What can hang from each mark
riri: feku vanug zeken
feku: vanug zeken
vanug: zeken
paku: feku riri tepul vanug zeken
tepul: feku riri zeken

Each row was made from one small tree. The marks that hang from a mark follow it in brackets, in alphabetical order. Every link used is in the known rows. Write each row's tree.
(in the rows, 128 means zero)
Known rows
paku[feku riri[vanug] tepul zeken]: [142 156 154 163 222  66 193 187 168 165 133 156 168  97 120 230 105 102
 152  84 201   6 122 152  80 158 113 206  84 141 148 155 114 101 107 171
 128 147 164 138 132 121  89  48 128 135  79  94 137 197 137  82  89 130
 134  87 199 130 142 170 187 123 105  79 165 173 144 128 166  79 128 129
  84 147 104 216 116 217 127]
paku[vanug]: [131 139 149  94 163 118 128 147 156 137 127 137 143 121 148 148 150 104
 131 117 190  84 112 140 118 144 114 159 132 106 105 114 140  92 148 146
 120 117 151 175 134 125 120 103 134 118 133  98 108 131  94 104 123 161
 118 132 155 137 127 131 158 119 106 144 132 134 129 113 145 115 118 117
  96 150 133 129 134 165 106]
feku[vanug zeken]: [126 153 117  80 150 139 140 125 134 124 133 105 162 121 156 116 185 104
 128 120 139  89  90 158 132 130 134 155  92 101 103  96 120 119 138 175
 137 124 130 194 165 145 114  98 167  69 150 105 134 140 118  80  93  92
 181 153 132  91  97 137 191 143 125 122  93 142 119  99 137 106 130 134
  61 155 152 107 128 109 125]
paku[tepul]: [145 131 159 118 140 110 124 122 139 106 141 122 152 124 140 163 151 109
 140 122 161  76 110 134 130 119 135 158 129 120 114 135 138 102 125 114
 114 110 171 153 125 136 132  97 123 124 138 114 119 137  99 143 119 162
 121 133 140 126 101 150 143 111 110 115 143 124 141 109 143 132 147 132
 106 165 113 148 120 144 108]
riri[feku zeken]: [115 140 128 101 164 100 133 140 112 199 147 142 159 102  94 133 151 121
 116 108 151  64 142 128 105 131 155 137 128 146 121 110 114 111 112 164
 135 127 115  70 117 126  82  61 131 151 102 132 133 142 122 135 124 131
 132 175 147 142 100 126 148 117  88 144 124 183 120 136 128 103 139 140
  64 154 131 126 119 119 120]
tepul[riri[vanug] zeken]: [177 134 142 128 152 115 119 143 129 167 155 108 109 106  82 172 183 159
 145 121 168  70 121 141 116 109 147 172 128 108 116 129 122  90 136 165
  82 155 144 150 118 134 135 120 129  71 114 140 100 118 121 130  91 109
 150 158 152 112  89 123 129 115 134 194  99 140  99 191 131 154 175 155
  71 147 163 144 136 153  98]
tepul[feku[zeken]]: [125 125 140  92 131 124 125 128 128 130 146 113 150 119 128 128 167 106
 135 129 159  80 132 129 125  92 152 180 106 108  90 112  93  99 146 205
 145 163 146 188 168 154 153 107 159  95 123 140 130 142 118  97 103 119
 164 174 157  96  90 155 142 123 104 146 114 157 114 134 123 128 152 119
  73 156 162 131 127 110 119]
paku[feku tepul vanug zeken]: [144 140 173 129 204  78 176 176 148 148 134 155 179 110 174 198 101 105
 165  91 208  26 102 144  83 157 106 177  99 123 129 141 117  97 159 165
 157 142 188 173 119 126  93  45 153 131  93  91 127 184 130  89 133 138
 146 101 218 131 135 173 193 116  89  74 161 154 173 104 137  87 104 114
 103 169 108 184 113 226 123]
paku[riri tepul]: [140 150 174 122 191 105 134 114 149 104 146 143 145 130 153 173 149 125
 139 122 166  72  95 129 117 130 130 197 132 136 115 166 117 105 118 119
 110 110 163 158 138 122 128 104 128 121 141  96 104 158 111 113  76 162
 133 117 162 119 135 169 157 101 110 116 166 109 126 138 166 117 153 121
 105 150 110 178 123 162 109]
paku[riri[zeken] vanug]: [130 156 146  91 223 124 126 144 125 176 155 154 139 134 125 179 141 126
 137  81 191  66  97 117  99 159 122 193 102 133 117 148 115  98 149 155
 123 116 142 139 141 130  81  80 128 130 121  85  85 163 113  79  85 148
 136 121 192 145 148 149 170  95  95 145 141 146 127 115 162 107 126 123
  86 138 141 156 127 184  95]
paku[feku]: [129 128 145 113 158 111 142 156 145 146 137 127 144 101 135 134 132 119
 135 121 153  78 111 139  86 113 112 140 148 135 120 100 130 103 128 160
 134 118 159 163 107 124 131  92 132 122 113 135 135 128 127 116 149 135
 147 131 149 124  90 163 155 137 100 111 141 144 122 142 134 102 133 129
  86 156 125 140 134 144 122]
vanug[zeken]: [150 112 127 117 142 130 123 124 123 143 134  90 131 126 144 136 159 118
  99  87 147  80 133 141  97 140 117 139 140 115 100 121 113 102 126 127
 147 109 114 151 108 129 131 122 137 105 125 129 132 113 130 139 118 148
 145 148 137 124  74 143 143 162 108 147 109 128 134 141 142 108 150 115
  54 161 115 137 148 125 146]
riri[feku[vanug zeken]]: [131 164 113  87 152 116 137 138 135 156 116 127 190 101 153 117 187 100
 113 107 141  72 103 153 120 146 144 163  94 110 111  81 109 117 105 201
 139 138 117 160 160 143 103  64 172  88 134 118 131 145 121  99 111  94
 166 202 136  87  98 115 177 133 107 114  96 166 120 104 137  81 122 137
  52 144 158 125 110 110 105]
tepul[feku[vanug[zeken]] riri]: [159 118 105 113 123 171 108 124  54 159 165 114 153 136 144 128 204 134
 154  97 163  92 116 159  83 142 148 216 145 131  90 106  61  96 168 188
 134 162 124 193 117 151 150 129 157  71 128 119 127 100 136 123  92  93
 181 163 198  69 132 163 161 140 140 190  87 113 128 153 161 109 191 135
  50 162 174 130 122 128 113]
feku[vanug]: [124 134 123 118 121 131 133 126 127 126 129 122 156 125 155 116 170 107
 131 122 130  92  90 149 114 135 132 162 127 111 106 108 139 101 141 138
 123 114 155 183 140 136 112 109 143  86 143  94 131 131 110 110 121 116
 149 149 119 126 118 131 179 121 127 144 113 136 127 112 157 114 139 137
  82 144 144 114 137 134 113]
paku[feku vanug]: [133 135 148  98 179 102 154 162 150 159 117 148 153 105 150 151 122 105
 154 109 176  69 106 144  89 133  91 152 141 121 135 108 135  86 150 171
 133 123 161 184 123 131 115  73 126 128 114 118 131 135 122 100 144 129
 139 121 179 137 120 158 181 126 100 126 148 146 143 119 140  93 121 131
  96 148 121 140 132 190 102]
riri[feku vanug zeken]: [112 165 114 108 155 106 147 159 142 228 130 143 174  95  72 161 167 106
 109  97 169  31 152 141 106 162 153 157 118 145 140 102 126 108  84 174
 105 122  90  59 110 117  61  53 124 140  76 109 124 146 115 141 128 128
 122 187 115 159  95  99 150 112 107 138 124 212 118 135 142  87 156 133
  57 137 135 152 121 139 108]
paku[riri]: [132 143 159 120 183 119 128 119 146 127 134 130 134 127 135 160 148 116
 133 108 149 105 105 131 109 119 134 172 129 118 108 147 125 114 127 130
  97 115 146 149 132 117 115 122 129 108 148 108 114 132 122  95  95 154
 133 119 156 128 119 157 134 121 101 149 151 128 119 136 160 118 142 136
  92 126 131 155 138 141 114]
riri[feku vanug[zeken]]: [137 145  90 119 144 115 133 157 150 205 118 140 161  78 112 152 173 103
  99  82 176  27 158 148 101 165 121 142 127 132 121  94 119 111  83 175
 126 118  93  95  98 120  88  63 126 134  93 141 143 126 127 149 122 137
 117 181 134 135  80  96 146 141 111 136 102 169 123 127 157  79 160 128
  45 135 136 162 136 134 126]
riri[zeken]: [118 132 141 123 163 121 127 130 120 166 145 118 138 127  99 130 145 124
 132 115 147  77 123 125 117 118 136 145 130 138 113 131 121 108 126 137
 126 114 131 118 122 136  94  90 136 129 123 115 115 138 120 126 110 138
 145 150 130 149  93 131 143 132 116 149 122 158 120 142 131 133 143 123
  63 151 139 123 140 136 121]
feku[zeken]: [127 147 140  94 142 137 134 134 140 117 123 102 143 123 124 131 154 120
 102 130 137  91 127 131 131 113 134 141  99 104 102 118 122 112 115 160
 128 120 126 173 155 138 132 103 155  94 138 130 133 128 116 106 102 117
 163 161 128 107  75 140 150 146 109 130 114 149 105 126 118 137 129 128
  73 152 136 120 136 108 123]

Which tree is each row?
[140 152 140 118 143  98 115 152 141 185 127 150 142  94  89 165 175 137
 131 122 167  63 157 147 115 130 150 162 127 123 114  94 115 115  82 183
  87 147 109 100  99 119 105  67 124 111  91 145 127 119 112 159 117 106
 130 165 139 124 110 118 125 106 117 157 117 152 102 147 137 100 169 135
  66 138 156 159 133 123  88]
tepul[riri[feku vanug]]
[150 166 122  84 155 129 111 147  97 148 124 116 176  99 138 122 203 132
 124 119 141  85 113 162 109 137 153 185  90 121 110  90  83 123 110 205
 112 153 110 144 147 147 106  67 162  67 125 122 119 125 149 108  94  68
 183 188 170  59 116 127 165 131 126 139  85 134 100 127 129 100 151 129
  59 156 165 122 111 120  84]
tepul[riri[feku[vanug zeken]]]
[119 175 120  98 149 105 139 157 177 189 109 125 163  85  97 157 172 101
  99 110 162  41 158 139 129 132 142 158  84 115 121  81 128 116  78 205
 105 140  99 117 150 125 100  61 136 111  88 134 139 140 113 122 106 108
 150 198 116 113  71  92 156 143 108 107 112 193 102 117 128  89 132 128
  55 133 146 147 123 109 108]
riri[feku[zeken] vanug]
[145 178 141  77 225 101 131 162 157 134 124 152 186 115 175 192 156  98
 139  98 195  40 107 144 108 159 128 216  78 119 137 157  93 107 110 184
 122 136 149 149 163 140 109  39 126 115 128 105  98 188 118  85  63 150
 145 159 208  89 146 145 173 111  81  86 144 147 138 116 146  78 120 121
  86 170 136 192  97 190  84]
paku[riri[feku[zeken]] tepul vanug]
[166 127 171 127 157 104 127 152 117 117 154 143 158 112 127 170 158 142
 155 129 158  57 104 144  94 121 137 171 152 131 123 126 104  91 120 145
 122 141 168 164 106 135 165  83 136 117 104 121 114 135 134 140 105 135
 143 120 205 103 116 186 159 108 113 116 148 116 140 160 137 133 154 116
  87 193 118 158 112 177  97]
paku[feku tepul[riri]]
[141 134  94  88 145 123 125 137 113 175 127 117 171 106 154 121 199 100
 106  69 131  57 116 167  90 168 128 163 133 122 112  88  95 121 104 167
 137 129  97 129 107 130  92  69 144 116 131 130 151 116 146 139 126 117
 143 189 141 104 104 118 177 139 112 127  94 148 139 115 171  62 145 138
  48 142 140 138 123 129 118]
riri[feku[vanug[zeken]]]
[132 159 157 105 245  98 153 172 120 167 157 179 181 124 150 200 114 115
 156  66 208  29  87 135  84 177 110 210 110 161 153 160 116  81 149 161
 141 119 182 152 132 133 107  48 129 144  97  72  81 192 136  92  89 148
 132  98 234 132 146 186 189 108  75  92 164 151 161 130 167  88 121 121
  94 170 111 195  94 233 105]
paku[feku riri[zeken] tepul vanug]
[139 126 133  82 123 153 117 129  81 144 154 118 156 121 141 134 200 138
 153 128 157  88  99 159 101 115 165 217 101 128  84  99  62 104 156 212
 138 183 140 204 159 161 148 115 168  47 130 107 112 125 120  84  82  73
 206 177 190  60 120 161 160 126 133 161  80 131 120 142 136 129 175 141
  70 159 183 114 119 124  98]
tepul[feku[vanug zeken] riri]
[163 103 153 119 142 123 116 120  84 157 181 115 103 134 106 138 176 155
 172 126 177 103 126 119  77  69 159 210 157 134 101 132  70  91 175 205
 109 197 153 176 124 144 158 148 152  52 111 163 105 131 127 125  97 121
 171 177 194  92 118 162 112  92 113 204  96 128 105 199 131 157 183 164
  81 164 179 130 122 138 101]
tepul[feku riri zeken]
[120 155 123 118 214 130 150 161 102 182 161 148 172 109 135 139 147 123
 144  71 165  68  83 148  78 159 124 194 109 160 132 114 107 115 143 172
 127 119 151 151 138 129  95  82 148 114 118  86 131 160 142  72  98  90
 170 124 198 119 138 164 196 131  99 126 147 163 135 145 164  84 123 144
  66 124 136 155 120 171 118]
paku[feku[vanug] riri[zeken]]
[135 157 125 104 180 101 128 139 133 163 122 159 172 105 140 140 178  98
 132  95 151  79  93 149 105 151 136 181 107 132 115 126 106 140 100 181
 101 129 129 134 139 130  88  88 142 109 139 114 131 158 113  91 100 121
 143 151 159 110 146 140 162 113 101 135 135 143 118 117 182  66 134 156
  76 111 148 155 120 138 111]
paku[riri[feku[vanug]]]
[170 114 127 101 131 112 120 130  62 131 184 140 153 139 138 159 197 143
 181 118 184  79  86 151  97 110 177 241 151 133 109 147  72  79 185 197
 103 187 186 218 137 164 147 135 145  43 138 106  92 163 116 116  75  97
 174 177 200  73 140 179 154  79 122 162  90 112 131 160 155 146 185 161
  80 178 189 154 101 180  83]
paku[tepul[feku[vanug] riri zeken]]
[160 156 116  97 198 122 130 160 139 180 123 137 149 117 162 171 162 118
 123  52 188  59 123 145  78 180 114 198 113 131 113 147  78 100 111 181
 123 125 110 125 105 125 108  77 134 128 122 127 116 146 131 100  90 145
 125 156 205 127 136 132 165 122  84 137 133 139 140 125 172  55 132 126
  75 131 132 182 121 172 116]
paku[riri[feku] vanug[zeken]]
[162 130 143 116 179  78 150 153 128 125 148 135 146 110 143 154 140 116
 154  96 188  51 104 134  87 105 129 175 143 121 144 143 113  87 155 160
 112 144 181 165 119 137 149  90 152  98 119 131 116 165 135 117 117 145
 151 145 194 111  88 165 163 118  94 108 131 136 136 165 129 120 141 150
  79 173 118 160 113 197 129]
paku[feku tepul[zeken]]
[126 140 132 125 127 132 110 144  89 213 174 143 137 115  55 182 166 146
 150 119 174  67 151 127  98 119 157 198 122 156 109 115  88  90 140 202
 120 163 127 117 115 144 119  98 130 102  71 120 109 149 118 124  92 109
 151 159 162 119 121 138 136  90 124 173 107 176 112 155 147 133 203 126
  62 148 169 148 112 145  82]
tepul[feku riri[vanug zeken]]
[142 117  97 103 117 150 132 115  92 160 150 120 158 135 160 115 201 107
 133  82 159  83 106 151  81 148 131 190 142 130 100  95  82  92 156 186
 154 140 127 190 131 155 125 126 147  89 135 104 144 118 116 105 107 117
 166 177 168 103 119 152 171 132 119 161  95 137 140 120 170  93 163 129
  45 144 155 137 126 128 129]
tepul[feku[vanug[zeken]]]
[128 122 143 112 117 146 105 137  85 152 169 131 147 127 125 130 191 135
 169 133 145 101 111 157  97 116 145 212 143 133  92 108  88 110 171 180
 114 169 165 194 131 146 132 127 144  63 132 108 118 121 110 116 103  97
 163 158 165  85 151 165 151  98 136 182  87 124 123 141 157 124 177 149
  88 157 177 131 117 139  81]
tepul[feku[vanug] riri]
[115 150 109  95 156 115 141 140 112 198 143 145 185  99 110 121 179  99
 123 101 144  63 122 135  99 159 159 151 118 140 118  86 111 123 120 178
 126 129 117  93 133 149  54  58 146 126 123 101 132 158 127 121 124  98
 150 190 144 123 116 119 181 114  97 134 104 173 132 106 165  86 140 142
  60 137 143 118 109 129 110]
riri[feku[vanug] zeken]
[164 145 131  92 169 127 138 139 130 121 132 126 156 122 182 167 153  99
 131  75 185  46 114 156 106 168 105 182 127 106 118 153 106  84 143 114
 140 110 149 174 111 134 130  82 140 124 123  99 116 144 116 132 100 172
 118 135 173 129 116 141 179 130 103 120 120 109 170 104 159 108 147 107
  85 175 119 155 119 189 119]
paku[tepul vanug[zeken]]
[161 135 126 105 222 128 153 172 125 166 135 143 153 118 180 178 136 113
 151  53 195  54  98 150  70 179  90 184 120 130 131 131  88  87 149 170
 126 127 132 173 116 121 118  85 141 117 115 119 122 145 155  84  98 130
 143 108 226 110 125 163 183 147  81 128 140 132 148 134 154  68 129 118
  77 137 117 187 131 218 132]
paku[feku riri vanug[zeken]]
[182 134 149 115 166  90 109 142 101 168 136 131 111 117 108 135 178 153
 141 118 157  81 129 129  96  99 166 178 142 119 100 129  84 114 132 187
  90 167 118 113 113 142 131  92 149  89 123 167 106 125 134 140 102 116
 146 199 184 107  95 133 122 110 104 181  98 139 105 187 130 125 181 162
  75 161 163 138 126 139  90]
tepul[riri[feku] zeken]
[144 127 114 104 132 114 143 116  95 151 164 128 135 129 129 124 181 116
 152 112 164  86  88 139  99 115 149 208 142 119 102 117  82  84 187 192
 127 175 165 204 147 167 126 143 153  61 142 119 125 145 103  88 111 117
 167 189 169 104 110 150 157 108 119 172 104 142 123 155 153 120 173 175
  84 160 181 126 124 145 119]
tepul[feku[vanug] zeken]
[146 163 119 106 144 118 118 168 135 181 116 129 156  95  90 170 182 141
 117 129 167  46 159 145 113 135 150 153  91 119 114  92 103 118  85 210
  95 158  99 112 137 122 109  59 133  96  86 145 118 141 131 133  98  78
 161 192 156  99  83 109 138 137 128 139  88 171  94 140 126 112 171 122
  60 149 163 147 115 119  94]
tepul[riri[feku[zeken] vanug]]
[137 116 174 149 183  72 178 168 143 144 138 138 169 108 143 182 112  98
 156  99 174  33 115 152  84 124 133 159 105 133 135 133 107 109 141 151
 155 133 184 149 126 133 116  61 151 137  89 130 140 172 147 106 123 140
 145 106 176 114 112 165 178 131  92  82 156 157 148 114 131  99 126 120
  84 180 115 178 111 186 147]
paku[feku tepul zeken]
[155 143 121 128 134 150 112 132 107 175 145 105 124 112 106 171 173 150
 110  96 175  65 148 159  90 154 125 175 138 117 104 115 107  89 111 136
 114 129  94 132 101 122 120  99 132  90  99 129 129 108 139 146  99 120
 144 152 149 110  88 122 142 143 142 180 102 128 119 160 150 127 180 106
  57 143 133 169 138 139 107]
tepul[riri[vanug[zeken]]]
